Each row was made from one walk, in order. Every step used is in the known rows, and no mark comes twice. Write each row's walk.
Known rows:
dile, mifus, konoka, lidi, meroze: [ 4.00 -5.24 -2.30 -0.39  0.22 -1.73  1.15 -1.56 -1.81  3.34  3.37 -0.52
 -0.49  2.91 -4.07 -0.31 -3.10  1.60  3.06 -0.97 -0.10 -2.23 -4.67 -0.47
 -0.89 -1.87  1.41  1.06  6.85  1.76 -7.38 -1.53]
meroze, lumu, lesig, mifus: [-0.45 -2.81 -1.17  0.63  3.50  0.24 -0.25 -2.20  2.89 -1.22  6.03 -3.29
 -0.98 -1.46  1.00 -0.04  7.51 -0.36 -5.59 -4.41 -0.25  3.62  3.15  1.04
 -3.06 -1.17 -0.73 -2.30  2.60 -4.66  0.48  2.24]
lidi, lesig, mifus, konoka: [ 3.12 -5.30 -1.08  1.03  5.11 -1.39 -2.57 -2.79 -1.57  1.52  4.62  0.89
 -0.64 -2.54 -0.23 -1.60  4.01  0.50 -1.31 -2.31  0.21 -1.27  4.44  0.07
  0.65 -2.06  0.40  0.00  5.10 -3.07  2.30 -4.50]
lesig, mifus, meroze: [ 0.96 -0.60  0.31 -0.16  2.63 -1.42 -4.43 -0.04 -4.22 -1.96  5.95 -1.19
 -3.99 -0.92  0.24 -1.46  2.29  0.19  2.79 -2.33  0.12 -2.78  1.29 -1.79
 -0.21 -1.41  1.45 -2.95  4.74 -4.47  1.12 -0.94]
dile, mifus, meroze, lidi: [-0.01 -1.01 -2.19  0.33 -0.09 -1.17 -2.73  0.45 -5.44  0.76  3.65  1.60
 -2.60  2.30 -1.86 -0.67 -0.63  0.81  1.72  0.50 -0.02 -3.09 -3.95 -0.14
  0.40 -2.26  0.63 -3.25  4.09 -2.46 -6.07 -0.39]
lidi, meroze: [-0.86 -0.54  0.78 -1.62 -1.10  0.85 -0.83 -0.13 -1.44 -1.39 -0.01 -0.05
 -1.37  0.88 -1.27 -1.56 -3.16 -0.28  1.07 -2.24  0.27  0.77 -1.48  1.75
 -2.33  0.25 -2.34  2.28  0.45  1.92  0.46 -1.87]
lesig, mifus, konoka, lidi, meroze: [ 4.74 -3.02  1.47 -0.35  4.41 -0.56 -1.14 -1.74 -1.53  1.40  5.91 -1.71
 -0.96 -0.04 -1.83 -0.99 -1.80  0.93  2.18 -3.73 -1.44 -2.02  0.23 -2.33
 -1.44 -2.73  2.35  1.87  7.34  0.92 -0.42 -1.86]
lumu, meroze: [-0.75  2.81 -0.45 -1.29  0.79  0.10 -0.41  2.21 -2.60 -1.10  3.32  2.19
 -0.31  1.54 -1.72 -0.14 -0.54  0.38  0.76  0.13  1.84  0.28  0.86  1.79
 -0.37  2.53  0.82  0.40 -0.29  2.04  0.62 -3.27]
meroze, lumu: [-0.25 -1.36 -1.36  1.48  1.34  0.54 -0.11 -1.30  2.35 -1.21  1.40 -0.45
 -0.46  0.34  0.22 -0.74  4.18 -0.45 -4.30 -2.57  0.69  4.22 -0.98  1.34
 -1.60  1.79 -1.64 -1.02 -0.55 -0.10 -0.46  4.32]
dile, mifus, lesig: [ 0.46 -3.76 -3.79 -0.97 -2.28 -1.85 -1.01 -0.94 -2.29  1.39  4.25 -0.98
 -2.22  0.31 -0.94  0.38  1.45  1.97 -0.90  0.38  0.72 -0.83 -2.36  0.16
  2.24 -1.34 -0.15 -2.71  3.01 -4.72 -3.57 -1.80]
dile, mifus, konoka, lidi, meroze, lumu: [ 3.83 -5.98 -2.83  0.34  0.60 -1.37  0.96 -2.38 -0.75  2.72  4.07 -0.65
 -0.69  2.75 -4.08 -0.76 -0.97  1.53  0.90 -2.27  0.15 -0.11 -5.35  0.13
 -1.64 -1.04  0.59  0.59  6.53  1.70 -7.77  0.76]
konoka, lidi, meroze, tofo: [ 1.62  7.16  0.68  0.55  0.74  2.21  0.07 -0.05  0.96  0.22 -0.07 -0.09
  0.86  4.00 -2.29 -0.52 -4.94  0.13  0.74 -1.90 -1.19 -0.33 -2.42  1.99
 -2.17 -0.11 -2.71  2.12  2.08  6.11  0.04 -0.05]
dile, mifus, meroze: [ 0.27 -2.80 -3.62  0.04 -1.90 -2.66 -2.11  0.17 -4.61  0.04  3.51  0.07
 -3.29  1.92 -2.20 -0.66  0.65  0.88  3.19  0.43  1.60 -2.89 -3.39  0.06
  0.38 -0.87  0.68 -3.98  3.99 -4.10 -6.21 -0.40]
lesig, mifus, konoka: [ 4.64 -4.80  1.12 -0.47  3.93 -1.49 -1.07 -2.30 -0.69  1.11  5.65 -2.67
 -2.13 -1.95 -0.58 -0.62  1.69  0.75  1.08 -2.09 -0.12 -1.69  0.82 -4.15
  0.47 -1.79  2.50 -0.37  5.80 -2.03 -0.36 -0.45]
dile, mifus, meroze, lumu, lesig, tofo: [ 1.07 -3.91 -4.97  0.76 -0.89 -2.75 -2.71 -0.94 -1.26 -0.06  5.60 -2.45
 -3.52  2.21 -2.39 -0.03  7.02  0.65 -0.24 -1.93  1.82 -1.48 -2.93  0.48
 -2.86 -0.78 -2.68 -5.99  4.49 -5.70 -6.20  1.46]
mifus, konoka: [ 4.61 -6.11  1.06 -0.49  1.66 -1.22  0.34 -1.55  0.06  1.70  3.01 -1.99
 -1.60 -0.34 -1.20 -0.25 -1.36 -0.71  0.81 -0.16  1.98 -0.22 -0.97 -2.26
  1.02 -0.39  0.75  1.76  3.15  0.36 -2.63 -0.94]
meroze, lumu, lesig, mifus, konoka: [ 1.74 -5.99 -0.66  0.51  4.19 -0.40  0.06 -3.03  2.75 -0.16  8.03 -4.22
 -1.84 -1.70  0.23 -0.18  6.68 -0.62 -5.12 -4.56  0.82  3.50  2.81 -0.44
 -2.52 -1.59 -0.59 -1.57  4.25 -4.45 -0.86  1.67]
lesig, mifus, meroze, lumu: [ 0.88 -1.31 -0.81  0.88  3.44 -1.14 -4.50 -0.65 -2.69 -2.80  6.89 -1.59
 -4.32 -0.58  0.27 -1.73  4.95 -0.19 -0.06 -4.01  0.82  0.12  0.67 -0.82
 -1.27 -0.40  0.53 -3.62  4.43 -4.75  0.88  2.13]

Which walk is each row?
[-0.84  4.18  0.27 -0.09  5.56  1.51 -3.04  1.16 -4.57 -0.22  4.90  5.70
  0.86  0.46 -0.70 -0.90  0.47  0.73 -2.64 -1.03 -0.78 -0.47  3.71  2.66
 -0.24 -0.32  0.42  0.96  1.76  1.79  3.02 -5.92] => lumu, meroze, lidi, lesig, mifus
[-1.14  3.93  0.16 -0.12  4.37  1.71 -2.42  1.70 -4.37  0.03  3.17  6.25
  1.16  1.40 -0.91 -0.86 -0.74  0.03 -2.52 -0.07  0.09  0.33  2.78  3.76
 -0.12  0.68 -0.61  1.63  0.08  2.96  2.10 -6.16] => lumu, meroze, lidi, lesig
[ 2.09  4.87 -1.20  2.97  5.16  0.22 -3.38 -0.70 -1.72  0.66  4.14  2.12
  0.69  1.79 -0.81 -0.95  1.08  0.35  0.53 -2.11 -1.47 -2.79  2.97  2.21
 -0.56 -1.91 -1.01 -1.37  5.26  0.45  2.38 -2.70] => konoka, lidi, lesig, mifus, meroze, tofo
[ 1.26  1.65 -1.65  1.65  3.61 -0.66 -5.21 -1.79 -2.51 -0.97  4.59  0.89
 -3.06 -0.69 -0.18 -2.13  4.84 -0.06 -1.10 -1.89  0.86 -2.13  3.64  0.98
  0.88 -1.20 -2.46 -3.43  3.78 -4.08  3.34 -3.00] => lidi, lesig, mifus, meroze, tofo
[-0.71  4.95  1.42 -0.99  2.82  1.84 -1.20  2.34 -3.80 -0.45  3.28  4.36
  0.40  2.05 -0.95 -0.15 -2.35  0.19 -1.39  0.26 -0.01  0.31  0.51  1.75
 -0.30  1.10  0.43  1.57 -0.24  3.87  0.60 -3.37] => lumu, meroze, lidi
[ 0.99 -5.98  0.26 -1.28  2.55  0.41 -0.88 -2.55  0.94 -1.46  6.16 -3.40
 -2.91 -0.44 -1.07 -1.66  2.00 -0.82 -3.23 -6.11  1.19  3.54  0.57  1.07
 -4.39 -1.00 -2.62  1.16  4.15 -1.62 -0.66 -0.66] => lidi, meroze, lumu, lesig, mifus, konoka
[ 2.61 -5.56  1.01 -0.93  3.97 -1.33  0.15 -2.23  0.47  1.40  8.04 -4.62
 -1.29 -2.63  0.20  0.71  3.35 -0.18 -1.14 -2.45  0.19 -1.08  4.82 -2.00
 -1.23 -4.04  1.27 -0.75  6.10 -5.31 -0.42 -3.36] => lumu, lesig, mifus, konoka
[ 2.69 -4.47  1.49 -1.12  4.48 -0.59  0.17 -1.82 -0.13  1.41  7.98 -3.76
 -0.39 -1.02 -0.68  0.15  0.08  0.07  0.08 -3.95 -0.70 -1.28  4.25 -0.56
 -3.25 -4.72  0.96  1.38  7.29 -2.62 -0.41 -4.56] => lumu, lesig, mifus, konoka, lidi, meroze
[ 5.82 -4.66  0.40  0.34  3.29 -0.63  0.01 -2.08  1.89  2.06  5.24 -3.15
 -0.05  2.04 -2.65  0.01 -0.14 -0.85 -0.25 -4.29  0.96  0.29 -1.14 -0.04
 -4.59 -1.35 -2.59  2.63  5.24  2.70 -2.70 -1.28] => mifus, konoka, lidi, meroze, lumu, lesig, tofo
[ 0.72  1.17  1.67 -0.03  4.48  0.02 -4.91  0.44 -5.20 -1.31  5.98  0.46
 -3.18 -0.45  0.55 -1.35  0.92 -0.04  1.00 -2.17 -1.30 -2.74  0.78 -1.85
 -0.36 -2.76  1.27 -2.26  4.70 -3.16  1.37 -0.98] => lesig, mifus, meroze, lidi
[ 2.23 -1.44  1.44  1.25  6.77  1.11 -2.97 -2.17 -2.64  2.21  3.74  3.39
  0.54 -1.42  0.55 -1.05  0.83  0.01 -3.52 -1.54 -2.31 -1.23  2.82 -0.07
  0.58 -3.63  0.19  1.31  4.19  0.13  1.67 -3.66] => meroze, lidi, lesig, mifus, konoka
[ 1.23  0.54 -2.13  3.36  6.07 -0.25 -3.55 -0.62 -2.25  0.09  5.00  2.82
  1.08  0.84 -0.34 -1.29  2.78  0.22 -0.37 -3.84 -1.56 -0.96  3.77  3.44
 -2.16 -1.83  0.03 -0.65  5.18 -0.76  2.14 -2.16] => konoka, lidi, lesig, mifus, meroze, lumu
[ 0.05  0.75 -0.04  0.77  3.52  1.34 -0.14 -0.74  0.67 -0.41  4.50 -0.55
  1.25  1.75 -1.17 -0.63 -0.60  0.35 -1.05 -5.39 -2.26  1.45  1.47  3.07
 -5.42 -2.01 -0.76  1.72  4.48  1.66  0.54 -0.60] => konoka, lidi, meroze, lumu, lesig, mifus
[-1.34 -2.76 -0.23 -0.97  1.67  1.09 -0.98 -1.71  0.76 -2.28  4.67 -2.73
 -2.09 -0.18 -0.49 -1.66  2.67 -0.54 -3.54 -5.78  0.22  3.62  1.13  2.50
 -4.83 -0.76 -2.93  0.34  2.56 -1.90  0.63 -0.19] => lidi, meroze, lumu, lesig, mifus
[ 0.42  4.92 -0.38  0.16  3.99  1.18 -3.27  1.58 -3.25  0.40  2.55  5.30
  1.23  2.00 -1.42 -0.16  1.58  0.35 -2.40 -0.30 -0.27 -0.97  2.27  2.69
 -1.81  1.05 -2.52  0.51 -0.18  3.19  2.36 -5.32] => lumu, meroze, lidi, lesig, tofo
[ 2.36 -2.41 -4.36 -0.66 -2.47 -2.35 -2.28 -1.15 -1.04  1.98  3.31 -2.15
 -2.21  1.01 -1.81  1.19  4.70  2.18 -0.62 -0.07  0.44 -2.58 -3.38 -0.98
  0.56 -0.73 -2.38 -4.09  2.76 -4.11 -3.39 -0.91] => dile, mifus, lesig, tofo
[-0.09 -2.43  0.29 -0.66  3.01 -1.33 -2.54 -0.31 -2.14 -1.20  8.27 -3.47
 -2.51 -1.72  0.82  0.11  3.70 -0.68  0.04 -2.50  0.39 -1.81  5.15 -0.26
 -1.89 -3.87  0.53 -2.92  5.04 -7.36  0.83 -3.53] => lumu, lesig, mifus, meroze
[ 0.00 -2.62 -2.43  2.28  4.68 -1.13 -5.17 -1.56 -2.94 -1.56  5.45  1.69
 -2.31 -1.60  0.41 -2.54  6.41 -0.30 -1.89 -3.59  0.80 -0.02  4.40  2.43
 -0.92 -0.90 -1.46 -2.78  3.87 -5.25  3.05 -2.29] => lidi, lesig, mifus, meroze, lumu
[ 0.71  1.09  0.18 -0.40  2.65 -0.46 -2.23 -1.02 -0.44 -1.17  7.99 -4.77
 -3.31 -0.66  0.52  0.02  4.18 -0.70 -1.07 -2.04  0.98 -1.66  3.97 -0.88
 -1.23 -3.00 -1.42 -4.05  4.78 -6.45  0.75 -2.04] => lumu, lesig, mifus, meroze, tofo
[ 1.22  1.75 -1.24  2.72  5.36  0.00 -1.61 -0.64 -1.35  1.62  2.63  3.16
  3.26  0.24 -0.26 -0.37  0.78  1.25  0.51 -2.22 -3.10 -2.13  4.31  2.74
 -1.30 -2.82  1.25  0.80  4.55  0.79  2.78 -3.57] => konoka, lidi, lesig, mifus
[ 1.62  0.91  0.67 -0.50  6.31  0.74 -2.88  0.41 -4.68  0.70  6.31  4.68
 -0.06  0.30 -1.38 -1.05 -0.10  0.42 -1.95 -1.12  0.18 -0.62  3.27  1.48
  0.08 -0.40  0.76  1.76  3.21  2.07  1.76 -6.27] => lumu, meroze, lidi, lesig, mifus, konoka
[-0.19  1.75  0.84  1.55  5.90  1.78 -3.31 -1.23 -2.63  1.21  2.17  4.54
  1.34 -1.29  1.22 -0.92  1.58  0.49 -4.00 -1.48 -3.36 -0.96  3.45  1.17
  0.00 -3.41 -0.24  0.39  2.61 -0.23  3.35 -3.04] => meroze, lidi, lesig, mifus
[ 1.21  1.34 -1.24  2.55  5.43 -0.65 -3.44  0.02 -3.50  0.64  4.28  3.25
  1.35  0.69 -0.38 -1.03  0.61  0.63  1.80 -2.44 -1.85 -2.98  3.93  2.83
 -1.31 -2.87  0.98 -0.10  5.67 -0.59  2.30 -4.34] => konoka, lidi, lesig, mifus, meroze
[ 4.40 -5.82  0.83  0.17  3.85 -0.15  0.84 -1.75  0.99  1.58  5.87 -2.34
 -0.06  1.41 -2.21 -0.45 -2.65 -1.24 -0.49 -3.85  1.16  1.80 -0.16  1.04
 -3.52 -1.84 -0.69  3.71  5.32  2.24 -2.95 -1.96] => mifus, konoka, lidi, meroze, lumu, lesig
